Each row was made from one small tree. Brackets hold a mark, then the marks that hang from it, in the order of their numbers. Every link used is in the known rows. Write each row's tree.
(in the rows, 128 means zero)
Known rows:
(z75 (z10 z408)): [138 127 122 129 133  97 115 132 124 122 128 109 133 140 107 153 138 129
 118]
(z181 z10): [142 119  80  87 159  78 120 123 125 118 149 150 113 124  95 123 123 152
  82]
(z377 (z607 (z813 z75 z408))): [139 144 112 158 123 196  85 133 116 144 126  98 117  97 151 104 132 147
 119]
(z813 (z75 z10) z408): [136 118 136 157 102 102  80 100 118 145 120 143 139 108 107 134 139 135
 164]
(z813 z75 z408): [149 111 119 151 111 114 102 121 120 137 127 126 135  80 121 122 148 171
 167]
(z768 (z813 (z75 z10) z408)): [115 129 173 158 106 126 129 105 120 141 122 123 130 117 131 147 125 134
 188]
(z813 z408): [159 129 105 135 135 123 123 117 118 134 128 112 123 102 123 130 153 177
 129]
(z377 (z607 (z10 z75) z813)): [121 163 119 115 133 188 128 146 131 140 130 127 111 155 158 119 113 110
  75]
(z768 (z10 z75 z408 z607) z813): [124 107 215 120 114 128 222 180 139 118 119  50 139 150 140 185 121 120
 248]
(z607 z10): [139 152 106 113 147 109 139 127 133 128 139 144 115 142 120 142 122 131
  73]
(z768 (z10 z607) (z813 z75 z408)): [131 115 207 155 108 138 175 137 131 135 115  76 134 122 131 171 116 123
 252]
(z75 z10): [130 144 122 124 137  75 113 119 121 132 134 138 122 153  79 145 124 125
 101]
(z813 (z75 z10)): [121 127 136 139 117  62  94 123 123 134 134 150 133 125  76 134 120 123
 138]
(z181 z10 (z813 z75)): [106 106  66  89 161  72  82 104 117 115 148 194 115  95 103  83 112 145
  91]
(z181 (z10 z75 z607)): [138  75 124  78 133  66 141 143 132 117 143 132 143 129  99 121 130 137
 148]
(z607 z813): [123 156 101 121 153 122 157 134 129 116 138 141 111 129 115 108 128 150
  70]
(z377 (z607 z10 (z813 z408))): [144 170  99 141 142 226 104 118 125 146 124 110 105 136 177 122 125 121
  63]

Which tree is each row?
[114  90  73  70 154  94 117 125 120 106 137 162 126 106 142  96 135 151
 111]	(z181 (z10 z75 z408) z813)
[118 140 114 135 126 160 139 138 144 114 127 148 128 118 169 120 129 115
  93]	(z607 (z10 z408) (z813 z75))
[145  95 144 134 128  94 123 140 128 120 128  82 151 139 106 155 140 114
 145]	(z75 (z10 z408 z607))
[130 149 111 145 130 209  97 152 132 133 129 101 118 120 178 123 121 110
  90]	(z377 (z607 (z10 z408) (z813 z75)))
[133  98 150 125 113 137 170 136 133 124 119 116 150 121 141 107 151 143
 167]	(z10 z75 (z607 (z813 z408)))
[117 124 208 139 120 104 187 159 135 126 129  83 128 138 101 172  99 112
 230]	(z768 (z10 z607) (z813 z75))
[133 157 116 129 122 220 117 126 127 148 120 120 115 142 183 119 129 120
  96]	(z377 (z607 (z10 z75) (z813 z408)))
[142  90 156 160  97 100  88 106 123 142 119 120 155 109 106 136 140 124
 190]	(z813 (z75 (z10 z607)) z408)
[123 149 115 147 119 171 126 101 137 132 122 173 123 116 167 111 129 122
 101]	(z607 z10 (z813 z75 z408))
[127 112 141 138 131 125 139 135 132 113 124 100 146 147 122 135 137 103
 119]	(z75 (z10 z408 (z607 z813)))
[139 163  98 131 148 219 115 148 130 130 130  89 109 139 180 131 124 116
  58]	(z377 (z607 (z10 z408) z813))
[119  99  73  81 147 106 103  90 114 122 131 185 123 104 140  86 137 159
 116]	(z181 (z10 z75) (z813 z408))
[107 156 122 105 131 136 174 131 143 122 129 178 119 157 148 115 121 113
  79]	(z607 (z10 z75) z813)
[102 147 130 139 124 101 119 119 129 124 130 170 125 135  99 111 115 113
 103]	(z607 (z813 (z75 z10)))
[116  96 122 145 124 101  76  88 112 133 120 151 144 102 117 101 132 124
 155]	(z181 (z813 (z75 (z10 z607)) z408))
[136 114 177 107 119  80 178 164 136 126 124  99 136 154  84 164 119 120
 204]	(z768 (z10 z75 z607))
[130 123 175 122 112 137 185 141 137 126 111 110 136 150 124 145 129 116
 195]	(z768 (z10 z75 (z607 (z813 z408))))
[129 112 135 145 111  85  93 136 125 126 128 123 141 114 103 142 135 127
 154]	(z813 (z75 (z10 z408)))
[116 139 131 154 111 136 107  97 124 133 118 163 130 120 128 110 131 124
 126]	(z607 (z813 (z75 z10) z408))
[119 128 143 131 138 100 139 121 131 121 129 131 137 161  93 126 119  98
 101]	(z75 (z10 (z607 z813)))
[130 176 100 126 152 195 114 137 129 138 135 117 101 152 152 121 110 111
  41]	(z377 (z607 z10 z813))
[116 140 121 111 126 162 173 144 144 114 124 148 130 142 177 124 136 118
  97]	(z607 (z10 z75 z408) z813)
